Each row comes from the steps of one path. Every step used is in the known rows, and no mark comes twice. Write the path behind each row, first mark first.
Known rows
d f s: [ -7 -18  12 -11  39   3  -4 -18 -32  27 -31  10 -27  -9  19  14 -41  -3
  26  -6  -1 -65  12  52  -4  23 -28 -10   8  -9 -21  -5  47 -23 -23  39
 -14]
j z: [ 19 -16  25   9   8 -11   9 -22 -17  42 -17   7 -28 -22   2  16 -22  -4
   4  -6   5  -6  49  36   9  19 -15 -29  26  -5  15   9 -18 -42 -10   4
 -15]
l p f: [-38 -10  29 -14  -3  25  17  24 -39  54 -19 -16 -23 -20   2  32 -43  19
   1  29 -10 -25  14  45 -23  24 -22   2  10  17   4  -3 -16 -64 -12   6
  -3]
f p q j z: [ 51   6   9  -1   0 -16  -1 -33  -4  59 -19  18 -48  18  21  15 -21  36
   6   9  21  21  47  29  28  33 -18 -51  19 -19 -17  11 -19  -5 -27   7
 -20]
l p: [-15  -5  13   5  15  19   6  -3 -37  60 -17 -22 -12 -15  -2  14 -34   7
  -4  21 -12 -29  10  40   5   6 -24 -16  32  16  37 -13 -33 -35 -33   3
  -7]
s v: [  3 -21  38   8  32  28   8   1 -43  35 -23  17 -12 -33 -14  25 -26   9
  23  20  -8 -33  29  56 -16  25 -14 -48   9  43  46 -18  18 -21  -3  -2
 -15]
l p q j f d: [ 46   5  -2  15  -8 -13 -23   0  -2  64 -16   5 -37   1  -7  23 -10  37
  -9  -1  18  -6  11  27  37  23 -20 -31  15  14 -18  -7 -20 -22 -32  23
 -16]
q p f: [-19  -7  30   0  -6  29  17  33 -22  52  -2   8 -23  22   5  12 -28  25
  26  19 -19 -33  20  51  -1  39 -36   8 -12  10   0  -5   2 -64   7  16
  -5]
z j: [ -4 -19  23   9  33  52  -4 -23 -38  50 -14  -7  -7 -17   7 -16 -35 -20
  25  -5  -6 -27  13  41  14  11 -25   1  -1   5  38 -28 -14 -20  -7  29
 -12]
z j q s: [  1  -8  36  33  -2  14   9 -23 -16  56 -23 -16 -24  -8  12 -12 -43 -19
  20   2 -20 -30  24  25  55   0 -34  -3  16   9  33 -29 -54 -16 -22   4
  -2]
z j f s: [ 29 -15  19 -19  39  23 -32 -13 -29  57 -13  -6 -31 -12  28   4 -47   4
   8  12   7 -53  24  25  18  -2 -32  -1   3  29 -20 -18  20 -15 -28  43
  -7]
l p q: [  5   7  -9  -5  24  20  20  -4 -30  74 -24   1 -19   1  11  22 -11  22
   1  26 -18  -3 -14  55  11  32 -26 -10  11  10  13 -12 -19 -11 -14   7
 -16]
z j f: [ 44 -18  33   8   9  26 -33 -24 -32  59 -11  -3  -8 -20  16  -7 -36   1
   7  -1  -5 -26  18  38   7   3 -30  -6   8  12  11 -24 -26 -34  -4  42
   3]
q s f j z: [ 13 -12  23  21   9 -24  11  -5 -12  35 -16   9 -34 -18  10  12 -52 -17
  -2   5  12  13  54  34  33   7 -36 -31  39   4   6  18 -22 -16 -22 -20
 -22]
l p f s: [-37  -5  17 -33  28  22  10  25 -35  52 -18 -18 -43 -15  18  36 -50  16
   3  37   4 -52  22  30  -7  17 -29   2   5  34 -22  -2  28 -43 -33  13
  -9]
d f: [  3 -26  25  17  13   1   0 -29 -36  22 -32  20  -3 -16   4   7 -32  -7
  30 -23 -14 -43   0  72 -19  35 -22 -17  13 -37   7  -5   8 -41   1  41
  -9]
l p q s f d: [-23  -6   2  25  11   4  15  24 -12  47 -15   0 -31   9 -30  24 -42   5
  19  16  14  -8  17  33  12  28 -53  -7  21  20  20 -15   0 -11 -33 -11
 -29]
q p f j: [-10  -1  16  12  17   0   9  27 -20  52  -9  -5 -24 -10  22   1 -32  14
   3  22 -18 -18   8  55  47  21 -23   2  -9  11 -20  13  -6 -34   3   6
 -19]
f p q s v: [  9 -13  28  21  24  16   9 -11 -25  54 -29   5 -23   6  -8  26 -42  23
  21  46 -20 -18  22  43   3  30 -38 -38   0  33  22 -31   9  17 -24 -21
 -22]
p q j z: [ 55   5  11  -1  -8  -6   7 -22  -3  50 -21  34 -40  20  14  17  -7  25
   6  -6  19  21  44  36  28  46 -15 -54  21 -15  -8  14 -19 -27 -17   4
 -16]
q p l: [  6  -4   8   6  18  20   2  10 -11  33  -4  16 -31  40   4 -23 -32  20
   2  21 -31 -33   8  55   3  36 -29   7  -3  29   6   7   0 -32 -14  15
  -3]
f p q s: [ 11  -1  12  27  19  -1   5 -31 -10  65 -29 -14 -31  39   6   9 -46  25
  22  35 -17 -10   2  43  33  37 -49  -6  -2 -11  -6 -28 -14   7 -34 -17
 -22]
f s: [ -2  -5   9 -17  53  14  -2  -7 -29  43 -21  -7 -37  -5  13  12 -38  10
  23  14  10 -54  19  38  18  21 -25 -11   4  21 -11  -6  39 -22 -30  14
 -20]
q j f: [ 72   1  31   5 -11   0 -35 -21 -17  47 -15  18 -23  15  12   2 -33  40
   8  -1  20 -17  27  40  22  28 -22 -45  18  -1 -10  -3 -22 -45 -21  21
   5]
j q: [ 15   0  28   7  18  -6  15 -22 -28  55 -22  -2 -30 -49  22   3 -17   9
  20   3 -10 -34  16  44  36   4  -6 -12  20  15  17  -1 -39 -27   5  25
  -1]
q j f s v: [ 42  -8  32 -14  27  17 -21   6 -29  36 -18  25 -34 -10   7  31 -39  29
  11  30  12 -46  46  31   2  16 -20 -61  13  59  -1 -14  38 -10 -31  12
  -7]
z j q p f: [-13  -3  35   0  -9  34  20  29 -25  63   2   6 -26  -5  24  -3 -24  11
  24  15 -27 -36  26  39  19  14 -28  18 -12  20   2  -9 -25 -48  18  42
   4]
q s v: [ -4 -21  44  29  12  23  10   0 -29  35 -27   8 -14  -4 -22  24 -45   0
  22  25 -16 -33  38  40   0  25 -35 -48  12  38  52 -29   3 -20 -23 -29
 -11]
p q j f: [ 85   7  17  -3  -8   1 -26 -20 -13  60 -18  31 -28  28  22   9 -20  51
   7   6  15   0  12  48  23  44 -23 -41   7  -2 -24  -2 -17 -29 -13  22
  -2]
p q: [ 23   1   1  -2  32  15  18 -18 -23  59 -28  18 -25   7  12  13  -6  24
  25  14  -9  -3 -12  67  14  53 -24 -11  -8  -1   1  -7   5 -16   5   8
 -20]

Which path is each row?
[ 60   0  24   6  11 -12 -47 -43 -22  65 -12 -14 -33   3  22   2 -58  56
  10  32  16 -20  28  32  21   3 -24 -30   9  -5 -24 -13 -22  -2 -35  27
  -8] : q j f p
[ 51   2  17 -19  23   4 -34 -11 -17  47 -15  10 -42  15  24  12 -41  35
  10  14  26 -45  32  26  28  19 -26 -34  13  20 -36  -3  23 -27 -40  26
  -5] : q j f s
[ -1 -19  47  25   7  25  12  -4 -29  46 -25   3 -16 -30  -4  10 -37 -13
  20  21 -25 -35  41  30  23   0 -27 -37  16  51  53 -35 -25  -1 -13  -3
  -4] : z j q s v
[ 52  -4  21 -21  29  20 -14   3 -27  47 -22  35 -39   0  14  35 -28  37
  11  34   9 -32  35  37   4  30 -19 -58   5  56 -14 -13  41  -1 -23  13
 -11] : p q j f s v
[ 10  -9  22  10   2 -21  13  11  -9  52  -8   3 -36 -20  22  14 -27   0
 -13   5 -10   3  46  34  39   8 -16 -14  13   5 -18  24 -23 -38  -2   6
 -17] : q p f j z
[ 39  -4  26   6 -11  -8  -1 -22  -6  39 -17  23 -37   9   6   9 -22  14
   6 -12  25   7  59  30  25  30 -14 -55  30 -15   5  11 -26 -40 -27   3
  -9] : q j z
[ 14  11  14  24  18  -3  15  20 -19  62   7   9 -22  -6  30 -16 -23  14
  18  16 -21 -25  19  39  65  -3 -33  -5  22  29  13   6 -42  -7   5  23
  -6] : s f j q p
[  6 -15  49  27   7  10  17  -2 -26  42 -27   6 -21 -29  -8  21 -35   2
  18  23 -22 -35  39  36  19  12 -25 -43  19  49  45 -24 -18 -10 -16 -14
  -5] : j q s v
[-29 -17  21   9   9   2  11  16 -15  38 -19  -8 -37 -33 -21  29 -24  13
  17  -4  13 -26  14  45   4  36 -13   3 -13  15  -8  -1  21 -54  -3  14
 -26] : p f d
[-22  -9  22 -32  36  21   8  19 -31  38 -22  -2 -45 -10  17  28 -47  18
  20  25  10 -52  21  42  -2  31 -25   3  -8  26 -32  -1  48 -45 -19  16
 -14] : p f s
[ 14   5   8   4  21  -1  11  23 -12  35  -1  23 -42   6  29 -24 -38  16
  -5  30 -28 -26  12  54  27  14 -30  11  13  47  -9  23 -21 -11  -3  24
   1] : s f j q p l
[-27  -9  16  19   0   7   8  34  -8  49  -4  -4 -34  -2 -21  19 -14  19
  19   0  -2 -31  17  40  16  31 -27   6 -17  16  -5  -4  13 -49  -3  20
 -22] : q p f d
[  2 -19  18  17  29 -14 -17 -49 -34  42 -26 -12 -18 -22  16   6 -55  19
  27  14 -11 -43   3  56 -14  10 -25  -7   5 -35 -12 -14   6   0 -19  43
 -17] : d f p
[  5 -12  10  -9  39   0 -12 -28 -22  33 -23 -12 -45  -4  15  -7 -58  32
  -2  43 -12 -32   3  53 -15  22 -18   9  -5  18 -17   6   4  -3 -27  18
 -11] : f p l
[ 30 -13  16  23  11 -16 -25 -10 -10  49 -15  -7 -27 -28 -16  17 -19  18
   4 -11  14 -25  16  39  21  15 -17 -12   6  13  -3 -11  -4 -39 -12  26
 -16] : j f d
[ 75  11   9  -4 -14   4 -25 -12 -14  68 -15  22 -27  26  22  15 -23  50
  -6  15   7   0  12  40  24  30 -25 -41  19   3 -16  -7 -33 -29 -26  18
   3] : l p q j f
[ 19  -9  20  17  22 -37  10 -28 -27  43 -33   3 -27 -73  41  -3 -20  -7
   5 -11 -21 -30   0  58  55  -5  -1 -12  23  -4 -14  13 -39 -10  10  41
  -9] : d f j q
[-23  -2  18 -20  26  26   8  34 -23  50  -5  -1 -42  21  19  19 -39  23
  23  30  -5 -57  27  33  10  28 -37   9 -12  27 -27  -3  46 -42 -17  20
 -11] : q p f s
[ -2 -17  29 -13  52  26   4   8 -40  34 -22  14 -28 -29   1  32 -33   8
  20  31  -2 -53  36  40  -6  17 -20 -44   6  59  19 -17  48  -6 -21   3
 -16] : f s v
[ 18 -11  20   7  22 -23   9  -5 -22  36 -15  13 -32 -37  14  14 -43 -11
  -1   4  15  13  51  41  22   4 -23 -29  37   8   3  26 -14 -19 -11  -5
 -24] : s f j z
[ 17  10  11  30  18 -10  11   4 -14  70   3  -4 -24  -8  31 -20  -8  13
   8  11 -32 -32  13  38  81  -7 -22  -5  13  22   9   1 -46 -12   3  25
  -6] : f j q p
[ -1  -2  21   9  14  25  21   9 -25  35 -19  27 -22  37  -6  11 -57   9
  43  26  10  -1  18  56  -8  52 -66 -13  20   7  21 -13   5 -16 -14 -22
 -17] : p q s f
[ -4   4  22  -1  13 -20  21   7 -27  64 -24 -20 -38 -75  40  14 -28  10
 -16  22 -19 -18   9  38  52 -16   0   1  19  29 -15  15 -55 -27   1  20
  -4] : l p f j q
[ 21 -23  17  21  11 -38   3 -29 -18  33 -28  12 -24 -45  23  10 -31 -21
 -11 -21  -6  -1  33  51  28   6 -10 -29  30 -27 -14  22 -18 -25  -7  20
 -22] : d f j z
[  9  -7  30   8  23  19   8 -25 -32  61 -17  -8 -23 -54  28 -13 -22 -12
  20  -6 -14 -32  15  35  42 -12  -9   0  12  19  27 -17 -50 -12   6  45
   0] : z j q
[-16 -14  14  17  28   3   6  16 -22  28 -13  10 -28 -23 -29  17 -36   5
  34  -3  32 -20  23  47  -1  26 -34 -12  14  21  24  -4  21 -26 -14  10
 -29] : s f d
[  2 -20  12  -5  31 -10 -15 -34 -23  21 -29   3 -38  -5  19  -8 -64  20
   1  27 -20 -38  -3  63 -32  24 -22  11  -2  -4 -27   7  10  -5 -25  37
  -9] : d f p l
[ 10   0  13   5  14  25   6   6 -10  46   0  12 -35  16  24 -34 -27   7
  -2  17 -40 -37  11  39  24  11 -23  19   0  39   6   2 -33 -14  -5  42
   6] : z j q p l
[ 30  -7  16  22   7   9 -13 -35 -11  78 -22 -14 -26  35  18   0 -55  17
  13  31 -19  -8   7  32  34  19 -54   1  -4  -6 -11 -32 -27  14 -31   1
 -15] : z j f p q s
[-40 -11  13   7   1   3   9  28 -18  49 -17 -20 -34 -34 -23  34 -28  12
  -1   9   5 -26  14  34   2  19 -18   4  -1  23   2  -5   1 -51 -18  13
 -19] : l p f d
[ 14   5  22   5  30 -21  17  -3 -31  45 -20   4 -32 -65  35  -3 -35   3
  13  13   1 -14  16  50  51  -8 -13 -11  31  28   4  15 -37  -3   6  18
 -11] : s f j q
[ 44  14   3  -2  11  20   3 -15 -11  50 -24  34 -30  38  14   3  -9  45
  27   3  18   4   8  53  34  64 -20 -45   0 -14  -5  -3  -7 -15 -17   6
 -18] : p q j
[ -3 -10  25  21  11  25  19   9 -28  55 -29  10 -16   7 -13  31 -33   9
   7  41 -28 -15  19  43   3  28 -39 -42  15  43  41 -31  -7   0 -25 -25
 -13] : l p q s v
[ -2  -6  19  27  31  -3   6   9 -28  32 -21   0 -21  -9   7   0 -64  -8
  17  20   6  -5  17  52  40  18 -45 -15  23  14  12   2 -10  -9 -23 -26
 -23] : q s f j
[ -6  -4  39  17   5   9  19   6 -29  34 -16  12 -26  -2  -3   3 -65   0
  38  22   7 -21  35  42   9  19 -54 -12  37  19  33  -9 -25 -26 -13 -11
  -3] : j q s f
[ -8  -8  38  16   8  25  15   4 -32  37 -11   9 -22  -3   3  -5 -68 -14
  40  14   5 -21  37  33  12   9 -57  -4  33  22  36 -21 -31 -13 -13   2
  -3] : z j q s f
[ 34 -13  18  -9  27 -11 -33 -30 -20  40 -18  -8 -46  -5  20  -5 -61  39
 -14  44 -14 -29  10  47 -17  11 -20   8   1  24 -31   9  -4  -9 -27  26
  -2] : j f p l
